Each row comes from the steps of one path. Every step used is in the known rows, and no mark comes twice. Write the path behind each row, first mark first.
In the rows, 128 means zero.
Known rows:
Z, F, P, N: [130 109 152  99 145 116  54 141 133 112 131 101 122 148 131 162 108 164
 101 100 163  93 128 194 117 144 138 116 144 131 146 102 160  92 118 109
 130 129 116]
Q, S, P, F, K: [115 129 149  90 125 118  98 168 157 112 126 103 114 167  38 137 145 156
  59  92  94  76 120 157 149 158 155 120 170 149 156 152 157 119 138  94
 133 122 155]
L, J: [109 109 126 113 166  95 108 134 149 141 134 115 141 129 150 126 124 169
  95  86 144  85 152 131 101 148 114 109 137 167 111 134 129 108 148 102
 129 120 111]
J, Z: [118  96 134 109 151 104  89 139 138 145 144 111 141 133 105 141 126 160
  88  82 166 128 138 139  96 147 125 116 144 157 147 128 151 102 137 108
 125 129 101]
N, P, F, Z: [127 129 129 110 152 104  63 132 146 119 152 105 138 139  93 145 109 150
  77  82  90 118 138 171 103 139 138 125 140 141 154 123 148 120 133  95
 147 124 159]
J, Z, F, K, V: [121 110 167 109 127 110  99 162 140 143 157 108 163 155   7 132 138 167
  96  96 143 134 129 161  92 158 165 126 161 140 185 125 162  97 172 115
 124 130 100]
J, Z, N, P, F: [123  96 119 117 176 110  60 128 145 129 150 109 117 129  91 151 129 167
  87  95  95 154 111 152 118 144 145 121 157 141 169  98 155 104 109  99
 141 143 113]
F, K, V, P, N: [125 118 185 110 145 108  78 152 167 101 114  98 132 150  56 148  91 186
  87  91 142 115 118 158 101 144 141 117 155 148 143 151 154 129 136 102
 128 120  93]
V, P, F, K: [113 122 148 109 139 112  88 152 167 102 114  98 136 149  83 141 114 177
  66  92  92 115 132 140 113 153 154 126 148 156 153 154 152 111 128  98
 131 114 110]
S, P, N: [123 114 152  98 154 101  60 144 149 114 131 107 103 141  99 148 101 153
  97  88 150  80 117 182 121 144 117 111 155 144 129 125 147 121 109 101
 125 121 125]
F, K, V: [118 118 167 116 133 107 117 155 156 124 142 108 151 156  42 126 128 174
  99  90 151 115 132 145  95 154 152 125 143 159 145 163 132 119 156 100
 127 124 101]
V, K: [114 111 147 108 151  98  84 151 160 122 128 112 149 154  97 147 147 163
  95  91 143 113 140 122  94 152 135 114 129 166 152 160 155 114 144  92
 121 130  85]
J, Z, N, P, S, Q: [121  82 105 111 167 121 100 124 154 118 143 112  97 141  92 167 162 171
  87 101 162 146 126 158 114 149 118 106 145 153 161 113 162 106  96  97
 132 110 118]
S, P: [117 109 136  99 152 108 103 148 155 129 147 111 121 145  93 133 118 151
 103  89 136  84 129 162 127 153 124 119 140 148 124 135 148 119 117  96
 124 115 143]
K, V, P, F, Z, N: [124 120 166 116 179 120  56 153 150 111 154 102 136 165  72 136 113 185
  82  76 104 136 116 142 111 135 170 135 148 140 125 127 166 131 146  98
 139 151 151]
L, J, Z, F, K, V: [114 112 158 106 143  99 107 154 137 157 153 109 169 143  41 120 135 176
  90  97 137 115 137 157  91 157 153 118 170 145 167 115 153  98 187 114
 125 123 104]
S, Q: [116 104 120 111 149 109 111 136 156 115 129 113 123 147 135 159 149 172
  92  89 191 109 142 141 118 154 121 118 115 172 123 151 137 101 134 106
 125 117 127]
N, P, F: [122 116 122 118 152 104  84 136 156 108 137 109 132 145  92 154 116 151
  87  89  91 104 131 147 118 149 128 121 131 149 159 127 144 112 117  94
 146 124 126]
Z, F, P, S, Q: [120 101 126  95 131 133 107 148 139 100 139 106 120 178 109 171 166 168
  86 102 184  84 148 184 116 160 133 118 120 148 145 123 165  94 121 101
 127  96 138]
P, N, Z: [133 113 148 123 148  91  25 127 146 104 123 107 120 122 101 144 105 158
 105  81 159 129 132 153  92 137 114 103 145 153 127 140 133 106 121 117
 128 149  88]
J, Z, F, K: [117 107 143 105 127 108  93 150 140 144 142 106 149 135  58 131 141 159
  91 100 138 138 137 161  94 158 158 121 163 146 186 120 163  82 151 114
 119 123  95]
V, P, N, Z: [133 108 153 117 157 102  29 129 162  95 110 101 119 121 104 147  81 171
 100  83 140 131 132 142 102 135 109 102 143 147 117 136 154 114 106 114
 127 137 100]
Q, S, P, N, Z: [135 117 151  97 142 108  40 144 150 103 121 107  97 138  59 144 112 151
  93  83 139  95 121 160 138 139 112  99 166 138 120 135 158 120 113 108
 131 144 144]
L, J, Z, F, P: [117  95 132  88 158 110  85 137 126 159 151 105 149 131 140 140 120 175
  90  98 157  99 146 176 111 150 132 114 152 135 142  82 163  86 145 110
 129 113 136]
Q, S: [117 109 136 109 144 121 115 152 152 123 127 113 127 155 100 145 145 156
  88  85 150  91 143 114 124 149 127 112 140 162 126 149 155 105 143 100
 135 135 121]
J, Z, N, P, F, K: [121 104 129 111 158 109  64 132 152 130 144 103 118 121  69 141 134 174
  82 103  89 169 110 167 116 149 162 123 175 141 190 113 147 101 114  99
 134 133 102]
Q, S, P, N: [125 114 150  92 148 116  75 153 149 112 119 108  96 152  83 154 123 152
  83  88 150  67 116 163 142 144 118 104 165 143 125 131 164 123 117 100
 132 131 144]
Q, S, P: [117 111 137  92 145 123 119 158 155 125 136 112 112 159  74 141 137 151
  90  89 137  69 130 141 149 152 123 112 150 147 123 138 166 120 126  94
 132 122 158]
L, J, Z, N, P: [117  89 110 112 194 101  87 115 150 158 149 114 122 103 133 132 121 176
 104 100 122 142 130 146 115 143 119 104 163 145 141  89 145 103 118  98
 134 127 117]
L, J, Z, N: [109  89 122 115 189  99  88 126 137 161 147 115 126 114 147 128 136 182
  96  92 150 135 132 132 106 143 133 109 163 159 126 105 140  98 140 106
 125 140 103]
V, P, N, Z, F, K: [133 120 163 114 134 107  34 140 163  92 109  96 128 124  60 139  95 171
 104 101 110 143 132 166 100 147 143 105 163 136 159 129 165  95 119 119
 122 132  90]
K, V, P, N, Z, J: [135 114 144 115 167  97  30 142 166  91 125 107 141 143  63 132  99 180
 100  83 149 132 116 135  88 138 112 100 126 140 113 132 144 125 133 116
 127 148 121]
P, N, Z, F: [136 115 147 124 144  97  25 136 139 102 127 108 127 132  81 145 114 153
 114  89 137 127 132 161  93 145 129 107 148 141 147 118 152  89 131 124
 126 154  93]
K, V, P: [120 106 161 115 160 117 116 155 163 113 138 107 150 162  68 142 101 175
 103  83 140 101 134 125 110 147 132 122 123 152 116 145 162 127 137  98
 132 122 123]

Which path is each row?
[119 130 171 100 131 105  93 170 154 113 151 104 139 172   4 131 127 164
  77  88  99  84 112 175 125 157 163 133 155 143 155 151 140 133 150  96
 131 121 138] : S, P, F, K, V
[119 112 139 116 172 111  71 131 141 137 156 111 121 130 133 121 132 170
 106  87 148 149 133 153  94 137 152 121 150 152 123 128 143 108 138 100
 124 148 131] : F, Z, N
[127 120 146 119 122 104  70 143 153 117 136 106 146 129  46 116 132 161
 113 100 118 144 142 150  93 157 154 114 151 146 162 142 144  85 146 116
 119 138  95] : N, Z, F, K
[116  98 110 114 191  97  64 121 144 145 148 112 123 118 125 142 124 174
  82  95  90 135 123 147 119 143 133 113 166 144 154  89 146 104 123 100
 144 135 120] : L, J, Z, N, P, F
[116  98 128  93 135 127 110 141 146 101 132 105 112 168 134 168 151 173
  75  93 204  86 147 176 115 152 117 114 118 160 124 145 147 111 110  95
 127  92 140] : F, P, S, Q
[111 109 135 103 143  97 100 142 138 159 139 108 155 121  89 120 137 169
  84 103 129 122 148 160  93 157 147 112 172 150 172 110 151  84 168 113
 121 116  99] : L, J, Z, F, K
[120 116 161 118 157 114  89 162 159 100 136 104 152 178  60 154 105 175
  79  77 108  93 126 125 118 148 144 131 127 150 131 143 162 128 145  99
 141 129 130] : K, V, P, F
[120 121 139 120 169 108  45 137 134 123 154 108 122 144 116 131 135 168
  82  80 115 139 124 154 100 138 167 129 153 153 137 127 143 109 143 101
 133 157 134] : P, F, Z, N
[132 118 121  92 152 102  33 146 157 103 123 112 103 139  68 131 134 155
  86  89 144  97 113 150 123 144 106  89 153 138 119 127 146 117 122 111
 126 148 157] : Q, S, P, N, Z, J
[134 107 142 105 137 117  61 138 140 117 147 102 141 138  99 138 115 163
 119  97 144 124 145 170 115 150 138 117 130 130 133 115 155  88 123 114
 127 135 130] : N, Z, F, P
[116 112 138 115 156 114  84 151 160 102 122 104 136 157 109 154 110 168
  76  83 102 101 135 126 121 147 136 123 130 156 132 139 160 114 122  99
 136 122 125] : V, P, F
[121  99 132 109 145 110  84 147 132 143 152 113 148 144  81 142 138 152
  98  93 144 123 141 148  98 152 140 119 147 145 166 107 169  84 148 118
 125 135 105] : J, Z, F
[123 106 141  99 142 125  97 147 139 126 147 105 140 153 121 149 123 163
 109 100 148  96 141 173 117 154 143 123 131 136 141 110 160  90 127 103
 129 121 134] : Z, F, P
[129 112 135 123 140 104  65 141 145 117 144 112 145 137  67 130 128 152
 122  90 127 128 145 140  96 151 136 114 133 145 141 127 150  87 140 117
 126 147 107] : N, Z, F
[114 110 156 105 131 125 131 160 175  88 122 102 131 181  39 156 145 188
  70  93 165 102 139 148 106 159 137 118 132 165 141 172 159 131 136  94
 125  89 117] : F, K, V, P, S, Q
[136 119 186 114 140 102  44 143 169  92 116  95 135 135  31 137  81 186
  97  87 135 140 120 155  96 140 134 110 155 143 134 155 147 126 132 112
 126 134  93] : F, K, V, P, N, Z
[121 127 146 106 156 114  59 145 149 112 137 100 141 151 108 143 102 164
  65  76 104 113 141 146 105 139 145 126 139 149 133 135 165 122 139 100
 135 125 154] : V, P, F, Z
[137 111 150 119 153 107  27 138 157  93 116 101 127 130  81 151  94 164
 111  92 118 127 134 151 104 142 125 105 146 134 138 114 174  97 113 120
 126 141 103] : V, P, N, Z, F
[117 132 111 106 156  96  49 145 139 122 152 113 148 150 113 119 144 159
  62  77 124 119 132 146  81 143 146 119 130 154 142 131 130 112 163 106
 130 142 159] : P, F, Z, J
[132 117 120  99 160  89  17 136 155 106 135 112 112 126  84 123 115 154
 100  90 147 112 110 172 105 143 109  96 141 139 121 121 131 117 114 114
 120 139 140] : S, P, N, Z, J
[127 110 174 114 162 110  70 149 159 100 122 104 132 156  80 159  88 178
  93  82 152  98 121 143 107 138 122 116 138 147 121 136 162 129 130 104
 134 130 108] : K, V, P, N
[134 109 125  97 156  98  14 126 146 105 127 104 124 123 136 134 109 173
  97  91 176 127 124 176  93 139 114  99 129 137 119 118 123 105 114 115
 123 141 126] : F, P, N, Z, J
[113  88 109 112 184 107  94 122 145 145 149 115 117 125 109 134 141 167
  90 100 120 127 137 149  97 143 112  98 168 149 153  95 153 112 110  91
 135 113 102] : L, J, Z, N, P, S
[122 125 143  95 163 125  59 155 139 123 153 106  98 162  75 133 149 159
  71  83  99 105 113 161 147 141 162 123 176 138 127 122 168 123 137  93
 136 151 187] : Q, S, P, F, Z, N
[116  88 131 115 173 110  80 133 139 146 150 113 120 126 116 137 138 174
 104  90 160 153 122 136 103 145 143 118 156 154 141 115 150  96 124 106
 124 146  96] : J, Z, N
[116 119 145 114 128 110 106 153 150 126 135 108 144 142  75 126 142 160
 104 104 123 118 141 155 100 161 158 121 149 151 169 135 150  87 149 108
 121 124  96] : Z, F, K
[134 115 152 104 150  94  28 134 150 105 132 106 104 127  73 137  96 152
 106  84 143 106 119 179 115 138 111 104 156 139 121 130 141 119 106 110
 124 136 122] : S, P, N, Z
[116 103 141  97 139 125 103 146 140 114 139 105 126 163 115 146 129 158
  84  90 166  82 147 168 100 148 124 115 131 150 130 137 149 116 111  92
 129 101 117] : F, P, S
[118 122 110 103 160 100  74 139 146 135 154 114 148 138 123 111 138 161
  86  85 157 127 142 145  76 143 130 112 126 154 126 133 129 111 157 106
 122 133 155] : F, Z, J
[126 113 125 116 178 113  77 119 152 134 159 110 118 118 117 131 121 166
 114  95 121 155 130 165 105 136 139 118 150 140 140 112 147 114 115  93
 135 135 144] : F, Z, N, P
[123 112 125 116 167 120  82 127 148 120 158 111 112 139  90 133 137 156
  99  95 115 140 138 168  90 136 133 111 154 142 148 118 155 125 108  86
 135 121 132] : F, Z, N, P, S
[131  97 155  91 145 114  40 139 121 129 138 101 127 138 114 166 108 163
  88  95 174 115 126 202 107 143 138 117 160 125 163  85 173  86 123 116
 127 128 114] : J, Z, F, P, N
[137 118 150  99 138 114  36 152 145 101 127 107 104 148  38 146 126 142
 103  92 123  90 123 169 141 145 125 101 170 126 138 114 177 103 124 114
 130 149 146] : Q, S, P, N, Z, F
